What can hang from each mark:
lemom: pako
bomo: dudag rofi rumup
pako: bomo lemom
rofi: bomo rumup sozok zota
sozok: rofi
rumup: bomo
zota: bomo rofi

In the rows, zero is written as 128.
Known rows, with every way that one mark hangs from another:
rumup(bomo): [156 126 166 161 142 109  98 122 101 136 119 116 104 156 164 117 151 100
 144 156 131]
pako(bomo): [114 169 106 139 135 124 101 117 100 126 123 112  98 135 166 133 142 107
 140 130 131]
rofi(sozok zota): [129 131 188 133 107 119 119 118 119 142 134 121 105 125 163 113 146  95
 135 115  99]
rofi(sozok): [139 144 189 135 112 128 121 124 117 139 136 127 102 115 161 141 158 105
 138 133 116]
sozok(rofi(zota)): [108 171 134 150 123 109 130 110 111 141 111 108 121 124 162 118 130 115
 132 117 125]
pako(bomo(dudag rumup) lemom): [157 207  56 144 144 130  72 117  97 124 123 111 120 155 159 205 108  85
 114 153 108]
sozok(rofi(bomo(dudag) zota)): [101 187 113 149 118  84 114 117  99 132 117 114 103 126 145 145 116 115
 105 121 111]
zota(bomo rofi(sozok)): [145 196 173 149 104 123 111 167 118 138 148 113  98 132 151 144 144  98
 107 149 135]
pako(bomo(dudag rofi(rumup sozok zota)) lemom): [143 205  77 142 114 120  95 120 100 131 150 115 110 164 151 183 113  72
  79 121  86]
lemom(pako(bomo(rofi rumup))): [176 180  90 136 143 108  84 131  78 127  98 114 109 154 157 172 121 102
 122 142 149]
lemom(pako(bomo(dudag rofi(sozok zota) rumup))): [192 184 111 146 126  97  79 133  77 125 104 118 107 154 148 198 114  94
  99 139 115]
bomo(dudag rofi(rumup sozok zota)): [160 152 121 156  98 110 108 131 102 116 152 115  95 143 135 177 134  73
  65 104 100]
bomo(rofi(zota) rumup): [168 157  77 155 140 121 101 126 114 118 119 100 119 162 156 149 114  82
 104 111 147]
pako(bomo(dudag rofi(rumup)) lemom): [140 212  43 146 131 124  87 119  93 119 144 111 109 164 150 195 116  81
  83 132 117]
pako(bomo(dudag) lemom): [128 208  75 144 137 123  76 111  94 127 134 115 114 154 161 187 120 103
 119 152 114]
rumup(bomo(dudag rofi)): [189 163 126 194 139  95  85 125  89 113 129 112 103 183 146 176 137 102
  94 155 136]
rofi(rumup sozok zota(bomo(dudag))): [139 117 219 121  84 118 130 149 118 122 149 118  90 116 146 139 154  49
  90 126  74]
zota(rofi(bomo(dudag rumup))): [139 204  44 155 134 108  65 154  95 137 135 111  89 132 137 170 107 102
  98 131 144]
bomo(dudag rofi(sozok zota) rumup): [200 178 104 172 117 110  94 133 108 109 132 110 113 154 138 210 112  82
  70 118 107]

Rows:
[187 210 146 166 107 121  91 179 112 120 142 108 101 132 137 205 126  81
  80 160 120]  zota(bomo(dudag rumup) rofi(sozok))
[156 109 147 150 128 114  97 132  95 127 133 116  89 134 147 140 153  67
 110 144 107]  rofi(rumup(bomo(dudag)))
[161 176  89 139 129  98  80 132  67 122 114 118  94 148 145 185 129  99
 101 141 137]  lemom(pako(bomo(dudag rofi(rumup))))
[155 207  99 170 117 110 100 124  94 109 139 115  96 153 146 198 131 107
  84 130 113]  pako(bomo(dudag rofi(sozok)))
[104 132 101 116 117 105  96 138  94 123 143 122  71 113 134 150 140  75
  98 123 113]  rofi(bomo(dudag) rumup)
[184 179 118 134 132 109  94 135  83 134 103 120 106 149 156 178 126  98
 120 142 131]  lemom(pako(bomo(rofi(sozok) rumup)))
[138 150 154 118 116 115 116 140 116 140 127 129  89 114 150 147 135  86
 123 132 101]  rofi(bomo(rumup) sozok)
[145 205  62 171 131 109  87 120  89 103 133 109  98 161 148 192 127 111
  89 129 136]  pako(bomo(dudag rofi))
[197 182 164 163 113 116 112 158 113  92 135 108 108 154 140 220 134  79
  69 158 128]  zota(bomo(dudag rofi(sozok) rumup))
[132 195  97 152 128  97 113 129  99 126 109 115 105 118 142 182 115 109
 101 137 118]  sozok(rofi(bomo(dudag rumup)))
[148  89 214 129 102 117 127 132 113 154 138 122  92 130 157  92 154  52
 121 120  64]  rofi(rumup(bomo) sozok zota)
[189 189  75 150 140  99  71 132  72 117 101 113 105 155 148 209 115 101
 103 149 142]  lemom(pako(bomo(dudag rofi rumup)))
[178 175 118 133 129 105  94 131  84 136 102 117 109 153 159 163 120  93
 118 133 122]  lemom(pako(bomo(rofi(sozok zota) rumup)))
[154 187 159 149  92 121 104 179 108 126 161 113  85 120 133 175 145  71
  72 146 112]  zota(bomo(dudag) rofi(rumup sozok))
[165 178 130 173 107 102  99 123 103 111 145 116 105 155 141 188 128 102
  75 116 115]  bomo(dudag rofi(sozok zota))
[ 82 151 118 120 112 101 139 123 107 147 120 114  96 110 148 100 128  87
 112 101 104]  sozok(rofi(bomo rumup zota))
[123 105 226 108  87 126 143 147 125 134 145 117  92 116 155 105 160  48
 108 120  82]  rofi(rumup sozok zota(bomo))
[125 195  50 142 137 116  78 150 104 146 131 110  91 132 146 137 112 101
 117 126 151]  zota(rofi(bomo(rumup)))
